What can hang from each mark
X: A K Q
Q: K
F: R
R: Q U
K: F Q U X
A: X

Every row comes from one small tree of marks. The marks that hang from a mark follow it in brackets, in alphabetical order. Every link used is in the known rows. Which tree was each row made from?
Known rows
X(Q): [ 0.07  1.49 -0.92 -0.14  2.01 -0.73  0.24 -0.73 -2.55  0.43  1.57  0.76
 -1.87  2.23  0.52  2.03 -0.21 -0.59 -0.71  0.59  0.68 -0.31  0.94  2.14
 -0.37 -0.05 -0.57  1.61  1.38 -1.32 -1.78  1.77  1.77 -3.04]
X(A Q): [ 0.17  2.61 -0.85  0.15  1.47 -0.05  0.59 -0.71 -4.11 -0.07 -0.72  0.72
 -1.34  2.73  1.11  0.30 -0.28 -2.29  1.56  0.19  2.09 -2.37  1.13 -1.39
 -1.19 -0.44 -1.74  2.25  0.75 -1.49 -1.18  2.81  2.56 -3.93]
R(Q(K(F X(A))) U): [-0.25 -0.60  1.09  2.29 -1.37  0.75 -4.40 -0.06  3.77  0.90  0.04  0.06
  0.09  3.50  2.12  0.85 -1.33 -1.93  3.53  1.24  4.02 -2.32 -0.95  0.23
  1.28  1.36 -0.75  1.76 -3.28  2.39 -4.57  1.77 -1.02 -0.53]
A(X(Q)): [ 0.24  2.32 -1.55 -0.27  2.79 -0.84  2.05  0.06 -4.34 -0.32 -0.11  1.16
  0.06  0.43  0.88  1.87  0.75 -2.28 -0.36  2.92  3.58 -1.17  1.01  1.49
 -0.48  0.22 -0.25  1.16  2.66 -0.89 -1.10  2.13  0.71 -4.10]
K(F(R(U)) Q X(A)): [-1.58  5.66  2.38  3.35 -0.30  2.11  1.04  1.94  0.52  2.47  1.02 -2.22
 -1.75  4.56  1.64 -0.28 -1.90 -4.03  5.11  4.80  0.81 -2.72 -0.05 -1.93
 -1.09  1.90 -6.21  1.74 -5.36  2.88 -6.83  1.54  0.33 -3.23]
R(Q(K) U): [ 0.35 -2.34  1.44  1.85 -0.26  0.38 -5.36 -0.26  4.78 -0.25 -0.21  0.34
  0.86  2.81  1.81  1.17 -1.61 -0.96  1.78  0.84  3.95 -1.87 -0.78  1.40
  1.87  0.80  0.31  1.24 -2.00  1.43 -3.13  1.70 -1.05  0.61]
Q(K(F(R) U X)): [-1.31  2.10  0.91  2.07 -4.21  0.58  1.78  2.90  4.01  4.82  1.61 -1.23
 -0.98  2.27  1.10  3.26 -0.76 -1.25  5.56  1.65  0.02 -0.79 -4.44  2.42
  0.34  1.10 -1.85  0.54 -2.27  2.70 -4.58 -0.17 -0.25 -0.76]
K(F Q X): [-1.47  5.91  0.30  1.43 -0.23  0.98  0.39 -0.45 -0.16  3.89  3.91 -1.43
 -3.22  4.09  0.11  2.40 -0.71 -2.46  3.32  4.16 -0.27 -0.47  0.04  0.37
 -2.05  1.05 -4.12  0.85 -3.40  3.13 -7.47  0.02 -0.09 -5.26]
F(R(Q(K(X)) U)): [-0.43 -1.23  3.34  2.74 -0.66  0.74 -1.80  2.19  5.50 -0.62 -2.08 -0.31
  0.98  2.57  2.74 -0.58 -2.47 -1.64  2.01  1.87  1.41 -2.62 -1.91  1.49
  1.53  1.58 -2.02  0.92 -3.11  1.19 -1.88  2.00 -1.06  1.08]
Q(K): [ 0.40 -0.49  0.45  1.00 -0.80 -0.82 -2.44  0.00  1.86  1.15  1.27  0.55
 -0.24  1.91 -0.35  3.72 -0.04 -1.21  1.91  0.65  1.54 -1.28 -2.64  1.80
 -0.65  0.35  0.15  1.15 -0.14  0.95 -3.16  1.14  0.17 -1.21]
F(R(U)): [-0.61 -0.43  2.71  2.32  0.47  1.33 -0.15  3.30  2.95 -1.40 -1.19 -1.13
  0.74  0.81  1.73 -0.29 -1.75 -2.18 -0.47  2.06  0.73 -2.23 -0.30  0.96
  1.28  1.39 -2.99  1.35 -2.61 -1.02 -0.89  1.62  0.28  1.86]
X(A K(F(R) Q U)): [-1.02  4.09 -1.08  2.91 -1.75  1.63  5.29  0.33  1.17  4.77 -1.68 -2.51
 -0.83  3.85  2.62  3.02 -1.03 -2.11  4.04  3.26  0.53 -2.22 -2.64 -1.45
 -0.46  0.87 -4.66  0.57 -3.62  1.41 -2.84  2.13  1.80 -2.39]
Q(K(F X)): [-0.63  1.73  0.13  1.61 -2.41 -0.46 -0.69  0.51  1.68  3.15  2.72  0.02
 -1.78  2.80 -0.10  4.02  0.24 -2.19  3.46  1.49  0.97 -0.81 -2.58  1.76
 -1.15  1.20 -0.65  1.65 -1.47  2.45 -5.49  0.79 -0.17 -2.34]
K(Q U X): [-1.05  5.37  0.46 -0.88 -1.65  1.65  1.51  3.18  1.49  4.25  2.34 -1.77
 -1.19  3.44  0.60  1.28 -2.21 -0.29  5.87  2.80 -0.87 -0.11 -1.58  2.16
 -1.44 -0.65 -3.51 -1.70 -2.07  2.73 -6.32 -1.62  0.24 -3.95]
X(A K(F U) Q): [-0.60  3.02 -3.80  1.53 -0.80  0.32  6.05  0.21 -2.93  5.14 -0.61 -0.99
 -1.76  3.92  2.62  3.93  0.12 -1.20  2.68  0.94  1.32 -0.76 -0.60  0.17
 -0.04  0.57 -2.05  1.94 -0.27 -0.32 -1.88  2.80  3.13 -2.68]
X(K(Q)): [ 0.20  1.79 -1.68  0.53  1.61 -0.08  1.52 -0.73 -0.10  2.43  0.71 -0.54
 -0.83  3.77  0.56  4.59 -0.66 -0.43 -0.30  2.84  0.19  0.10 -0.80  1.69
 -1.54  0.69 -1.61  0.09 -1.19  0.71 -3.66  2.08  0.77 -2.40]
F(R(Q(K) U)): [-0.18 -1.62  3.38  3.19 -0.38  0.74 -2.27  1.38  5.74 -0.81 -2.15 -0.53
  0.91  2.14  2.57 -0.30 -2.27 -1.46  1.32  1.97  1.51 -2.72 -2.02  1.25
  2.00  1.53 -1.98  1.04 -2.97  0.67 -1.14  2.35 -0.68  1.15]
K(U): [-0.71  1.42  0.07 -0.03 -2.58  1.63  2.42  1.64  2.42  2.24  0.59 -1.40
 -0.25 -0.29  0.89  1.69 -0.83 -0.20  2.22  0.64 -0.28 -0.59 -2.02  2.38
  0.62 -1.01 -1.53 -0.39 -0.50 -0.17 -1.37 -1.38  0.54 -1.16]

Which tree is each row?
[-1.61  5.08  0.27  2.42 -1.97  1.99  1.88 -1.01  2.60  5.70  3.31 -2.78
 -2.48  1.96  1.00  3.60 -0.96 -0.76  4.07  3.58 -0.42 -0.27 -2.13  1.04
  0.75  0.18 -3.99  0.17 -2.91  2.57 -4.82 -1.75  0.55 -3.74] -> K(F Q U)
[-0.16  2.66 -1.15  1.65 -1.17 -0.46  0.99 -0.05 -2.07  3.41  0.23  0.08
 -1.53  3.32  1.50  2.58 -0.04 -1.76  4.76  0.13  2.48 -2.23 -1.45 -0.81
 -0.01  0.01 -1.56  2.60  0.37  0.29 -2.58  2.31  2.37 -3.27] -> X(A Q(K(F U)))
[-2.27  4.45  1.32  2.29 -5.46  2.54  5.55  2.04  4.15  4.21 -1.33 -2.44
 -1.54  1.86  3.13 -1.32 -1.58 -2.79  6.43  2.29 -0.45 -2.59 -3.13 -0.13
  0.60  0.42 -4.56 -0.07 -4.40  2.42 -2.52 -0.46 -0.28 -2.65] -> K(F(R(Q)) U X(A))
[-0.38  0.56  3.19  2.53 -1.43  0.23 -0.40 -0.01  4.78 -0.30 -3.29  0.07
  0.06  2.56  2.22 -1.17 -1.95 -2.11  2.81  1.73  0.59 -3.43 -3.38  0.25
  0.07  0.83 -2.36  0.33 -2.71  1.37 -0.60  2.17 -0.91 -1.72] -> F(R(Q(K(X(A)))))
[-1.31  1.53  1.76  3.77 -1.52  0.56  1.42 -2.49  4.19  1.46 -0.10 -1.12
 -1.86  0.98  1.81  0.97 -0.46 -2.34 -0.06  2.56 -0.16 -2.02 -1.79  0.56
  1.06  1.50 -2.88  1.62 -3.33  0.76 -0.67  1.00 -0.50 -2.24] -> K(F(R(Q)))
[-1.31  4.11 -1.15  0.75 -0.62  0.12  2.39  0.37 -1.94  3.12  3.80 -0.45
 -3.55  2.90  0.66  2.41  0.19 -2.00  1.70  2.07 -0.07  0.20  0.93  1.97
 -1.22  1.05 -1.80  2.15 -0.98  1.01 -4.94  0.76  1.02 -3.77] -> K(F X(Q))
[-0.01  0.57 -0.04  2.44  0.97 -0.88 -1.10  0.71 -0.51  2.26  2.15  0.33
 -1.62  3.29  1.07  3.54 -0.29 -0.79  1.17  1.22  1.54 -0.64 -0.51  2.22
  0.80  1.61 -0.69  2.99  0.32  0.13 -3.30  2.28  1.60 -1.04] -> X(Q(K(F(R(U)))))
[ 0.13  1.15 -1.06  1.50  0.67 -1.51 -0.99 -1.17 -1.52  2.69  2.87  0.67
 -2.44  3.26  0.57  4.49  0.13 -0.63  1.13  0.79  1.37 -0.07 -0.58  2.23
  0.01  0.95 -0.07  2.69  1.14  0.36 -3.29  2.07  1.53 -2.75] -> X(Q(K(F)))
[-0.37  5.42  0.84 -0.22  0.55  1.07 -0.72  1.09 -1.59  1.18  0.85 -0.26
 -1.44  4.49  0.18 -0.04 -1.52 -2.94  4.71  2.94  0.76 -2.10  0.13 -1.47
 -3.25 -0.24 -4.06  0.01 -2.48  2.42 -6.33  1.05  0.56 -5.60] -> K(Q X(A))
[-1.04  3.53 -0.98 -1.77 -1.90  1.08  3.53  4.14 -0.69  3.63  1.68 -0.75
 -1.47  2.42  1.19  1.11 -1.35  0.08  4.26  0.54 -0.84  0.42 -0.76  3.36
 -0.52 -0.63 -1.42 -0.67  0.38  0.57 -4.09 -0.76  1.01 -2.30] -> K(U X(Q))
[-2.27  5.31  0.14  1.90 -3.60  1.89  6.16  3.79  0.60  4.99  0.16 -2.19
 -2.15  2.61  2.84 -0.11 -1.14 -2.23  6.08  1.91 -0.65 -1.75 -1.67  0.47
  0.28  0.58 -4.30  1.07 -2.56  1.13 -3.09  0.22  1.44 -2.61] -> K(F(R) U X(A Q))
[-2.39  4.50  0.18  1.70 -3.35  1.42  5.98  3.96  1.68  5.36  1.87 -2.14
 -2.60  2.27  2.35  1.11 -1.05 -0.98  4.48  2.13 -1.68 -0.09 -1.78  2.94
  0.90  1.00 -3.68  0.64 -2.12  1.18 -3.53 -0.55  0.82 -2.10] -> K(F(R) U X(Q))
[-0.18  1.80 -2.33  0.14 -1.93  1.33  4.69  1.19 -0.03  2.76 -2.48 -1.32
  0.41  2.12  1.77  2.37 -0.52 -1.48  2.61  0.76  1.15 -1.80 -2.02 -0.32
 -0.88 -0.31 -2.01  0.01 -1.24 -0.15 -1.21  1.88  1.74 -1.38] -> X(A K(U))
[-0.47  1.65 -2.48  1.41  2.45 -0.64  4.48  1.19 -3.27  1.63 -0.44  0.14
  0.14  1.70  2.29  3.64  0.76 -2.15 -0.98  3.99  3.65 -0.78  0.77  2.01
  0.43  1.92 -0.62  1.88  1.21 -0.63 -1.80  3.45  1.00 -1.91] -> A(X(K(F(R(U))) Q))
[-1.84  2.20  1.41  3.43 -4.00  1.83  4.16 -0.31  6.11  3.93 -0.13 -2.72
 -1.48  0.00  2.94  0.86 -1.22 -1.16  2.71  2.16 -0.78 -1.36 -3.51  1.68
  2.39  0.57 -3.27  0.35 -3.28  1.21 -0.29 -0.95 -0.40 -1.34] -> K(F(R(Q)) U)
[-1.37  1.11  1.57  3.75 -0.80  1.59  1.46  0.40  2.60  1.11  1.14 -1.86
 -1.40  0.61  1.54  1.53 -0.47 -2.82 -0.33  2.77  0.64 -1.86 -0.23  0.56
  1.39  1.66 -3.23  2.44 -3.38 -0.03 -1.86  0.94  0.33  0.21] -> K(F(R(U)))
[-1.14  6.07  0.60 -0.48 -2.04  2.13  1.87  3.22  0.27  3.70  0.60 -1.78
 -0.86  3.51  1.02  0.12 -2.19 -1.48  7.46  2.57  0.03 -1.67 -1.60 -0.28
 -1.94 -1.04 -4.23 -1.37 -2.56  2.77 -6.02 -0.73  0.76 -4.60] -> K(Q U X(A))
[-0.49  3.62 -1.99  2.25  0.07  0.48  2.56 -2.05 -1.18  3.21 -0.46 -1.15
 -1.51  4.28  1.28  3.77 -0.03 -2.71  1.92  3.13  1.60 -2.05 -0.81 -2.18
 -1.79  1.12 -3.53  1.64 -2.76  1.29 -3.60  2.95  1.71 -3.73] -> X(A K(F Q))
[-1.75  4.87  1.79  3.58 -2.06  1.87  3.13  0.31  4.05  5.33  1.71 -3.39
 -2.33  1.91  1.86  2.38 -1.58 -1.31  4.17  4.05 -1.25 -1.04 -3.06  1.17
  1.35  0.99 -5.08  0.11 -3.86  2.47 -3.82 -1.14  0.32 -2.88] -> K(F(R) Q U)
[-0.50  0.22  2.90  2.49 -2.14  0.50  0.09  1.03  6.06  0.80 -2.48 -0.39
  0.08  2.17  2.36 -0.64 -2.15 -1.08  3.02  1.64 -0.24 -2.33 -3.79  1.81
  0.83  0.77 -2.11 -0.30 -2.48  1.61 -0.55  1.15 -1.13 -1.19] -> F(R(Q(K(U X))))
[ 0.49  1.74 -3.44  0.18  1.80 -0.71  3.15 -0.44 -4.48  1.77 -1.45  0.49
 -1.02  4.37  1.82  2.94 -0.08 -1.52  0.70  0.58  1.87 -1.21  0.67 -0.30
 -1.52  0.27 -1.17  1.99  0.99 -1.28 -1.49  4.40  3.02 -2.79] -> X(A K Q)
[-0.78  3.21 -1.66  1.53  0.47  0.31  5.30  0.49 -0.60  3.03 -0.74 -1.10
  0.40  1.17  1.97  3.85  0.14 -2.13  1.49  4.99  2.47 -1.03 -1.68  1.47
 -0.02  1.25 -2.03 -0.06 -0.29  0.91 -2.17  1.57  0.14 -3.10] -> A(X(K(F(R) Q U)))
[-0.04  1.34  0.52  0.26 -1.72 -0.51 -1.58  1.59  0.72  1.47  0.45  0.74
 -0.31  3.08 -0.11  2.32 -0.43 -2.43  4.40  0.77  1.90 -2.02 -2.41  0.49
 -1.90  0.21 -0.72  0.94 -0.83  2.07 -4.62  1.45  0.48 -2.28] -> Q(K(X(A)))
[-0.43  1.00  0.58  1.60 -3.36  0.07 -1.04 -1.82  5.24  3.21  0.19 -0.01
 -1.25  2.69  1.72  1.71 -1.09 -0.59  4.27  1.07  1.25 -1.27 -3.64  1.91
  0.52  0.11 -0.22 -0.03 -2.03  3.11 -3.07  0.20 -1.42 -3.16] -> R(Q(K(F U X)))
[-0.98  2.98 -2.14  1.60 -0.90  0.76  3.95 -0.40  1.49  5.91  1.77 -2.08
 -1.55  3.14  1.39  5.51 -0.52 -0.10  1.81  3.16 -0.48  0.52 -2.22  1.98
 -0.04  0.92 -2.39  0.01 -2.25  1.63 -4.09  0.45  0.94 -2.03] -> X(K(F Q U))
[ 0.10  2.24 -2.13  0.18  2.47 -0.67  2.92 -0.07 -2.53  1.02 -0.81  0.22
  0.77  1.62  0.95  3.76  0.43 -2.15 -0.05  4.63  3.25 -0.98 -0.33  1.23
 -1.38  0.88 -0.79  0.10  0.81  0.37 -2.52  2.32  0.02 -3.77] -> A(X(K(Q)))
[-1.09  2.79 -0.98  2.69 -1.04  0.93  4.41  0.44  2.73  5.41  0.64 -2.49
 -1.22  3.20  1.92  4.82 -1.00 -0.34  1.85  3.58 -1.03 -0.06 -2.79  2.10
  0.37  1.30 -3.30  0.07 -2.92  1.67 -3.48  0.93  0.77 -1.55] -> X(K(F(R) Q U))
[-0.77  2.06  1.24  2.59 -2.84 -0.10  0.26  1.25  2.21  2.73  0.47 -0.26
 -1.25  3.15  0.64  2.10 -0.33 -3.17  4.60  1.93  1.16 -2.39 -3.11  0.16
 -0.97  1.36 -2.38  1.87 -2.60  2.35 -4.29  1.71  0.13 -1.86] -> Q(K(F(R) X(A)))
[-0.29  2.22 -1.98  0.31 -0.02  0.89  2.96  0.66  1.30  4.19  0.56 -1.44
 -0.53  3.17  1.13  4.74 -1.22  0.61  1.68  2.46 -0.29  0.48 -1.98  2.25
 -0.54  0.26 -1.86 -0.92 -1.20  1.06 -3.71  0.74  0.95 -1.75] -> X(K(Q U))
[-0.34  0.33  0.68  2.10 -2.99  0.00 -1.29 -3.04  5.46  2.77 -0.12 -0.11
 -1.11  2.07  1.59  2.07 -0.84 -0.39  3.06  0.93  1.54 -1.29 -3.59  1.78
  1.28  0.08 -0.04  0.43 -1.80  2.56 -1.94  0.27 -1.29 -3.05] -> R(Q(K(F U)))
[-0.53  2.65 -1.94  1.81  0.76  0.22  2.12 -2.07 -0.01  3.98  1.83 -1.16
 -2.01  3.70  0.80  5.69 -0.08 -1.08 -0.11  3.53  0.18  0.19 -1.05  1.45
 -1.05  1.50 -2.30  1.07 -2.03  1.23 -4.25  1.88  0.82 -2.76] -> X(K(F Q))
[-0.24  3.16 -2.22  1.20  1.89 -0.44  3.39 -1.09 -2.40  2.11  0.05 -0.24
 -0.06  1.29  1.19  4.47  0.92 -2.36  0.01  4.85  3.42 -0.93 -0.36  1.16
 -0.89  1.10 -1.38  0.72  0.17  0.92 -2.91  2.09  0.10 -4.08] -> A(X(K(F Q)))
[-0.27  2.11 -0.69  1.20  0.70 -1.03  2.94  1.20 -1.98  1.76 -0.31  0.44
  0.05  0.97  1.73  3.02  0.54 -2.09  1.76  3.32  3.46 -1.39 -1.25  1.94
  0.55  1.06 -0.66  1.34  1.75  0.22 -1.62  1.84  0.47 -3.32] -> A(X(Q(K(F(R) U))))
[-0.96  2.75 -2.88  2.39 -0.97  0.43  6.56  0.87 -1.68  4.84 -1.66 -1.29
 -1.41  3.95  3.30  3.06 -0.53 -1.42  3.01  1.21  0.60 -1.40 -1.25  0.12
  0.37  0.90 -2.84  1.99 -0.85 -0.52 -1.19  3.14  2.93 -1.76] -> X(A K(F(R) U) Q)
[-0.72  1.51  1.41  2.90 -2.45  0.39 -0.59  2.33  2.17  2.47  0.71 -0.47
 -0.63  3.26  1.03  2.35 -0.50 -3.21  4.62  1.80  1.89 -2.39 -2.54  0.05
 -0.39  1.80 -2.27  2.16 -2.64  2.26 -4.89  1.89  0.22 -0.71] -> Q(K(F(R(U)) X(A)))
[-1.91  7.22  0.08  1.33 -3.23  2.48  3.26  1.48  0.84  5.91  2.30 -2.63
 -2.42  3.68  1.32  1.33 -1.28 -2.42  7.61  3.46  0.10 -1.45 -1.62 -0.88
 -1.02  0.01 -5.15 -0.12 -4.01  3.51 -6.93 -1.11  0.60 -5.32] -> K(F Q U X(A))
[ 0.34  1.57 -1.31  0.15  2.07 -1.53  1.05  0.40 -3.71  0.36  0.05  1.51
  0.38  1.18  0.83  3.21  0.70 -2.07  0.90  2.73  4.11 -1.25 -0.25  1.72
 -0.40  0.52  0.56  1.37  2.77 -0.31 -1.92  2.38  0.63 -3.89] -> A(X(Q(K)))
[-0.42 -0.10  2.98  2.77 -1.95  0.24  0.03 -0.12  6.26  0.52 -2.65 -0.43
  0.26  1.74  2.26 -0.18 -2.14 -0.96  2.32  1.69 -0.08 -2.37 -3.95  1.70
  1.33  0.79 -1.89  0.04 -2.40  1.11  0.08  1.22 -0.90 -0.81] -> F(R(Q(K(U))))
[-0.74  3.26 -2.38  0.87  0.50  0.12  4.65  0.23 -1.35  3.42 -0.10 -0.70
  0.26  1.15  1.51  4.29  0.54 -1.92  1.31  4.70  2.81 -0.69 -1.43  1.49
 -0.29  0.86 -1.57  0.05  0.11  1.15 -2.89  1.24  0.15 -3.81] -> A(X(K(F Q U)))
[-0.11  2.35 -3.52  0.80  2.21 -1.44  4.52 -0.33 -4.36  2.18  0.14  0.60
 -0.49  1.61  1.65  4.49  1.28 -1.92 -0.83  3.67  3.48 -0.34  0.45  2.02
 -0.41  1.29 -0.11  1.32  2.00 -0.48 -1.95  2.99  0.92 -3.51] -> A(X(K(F) Q))
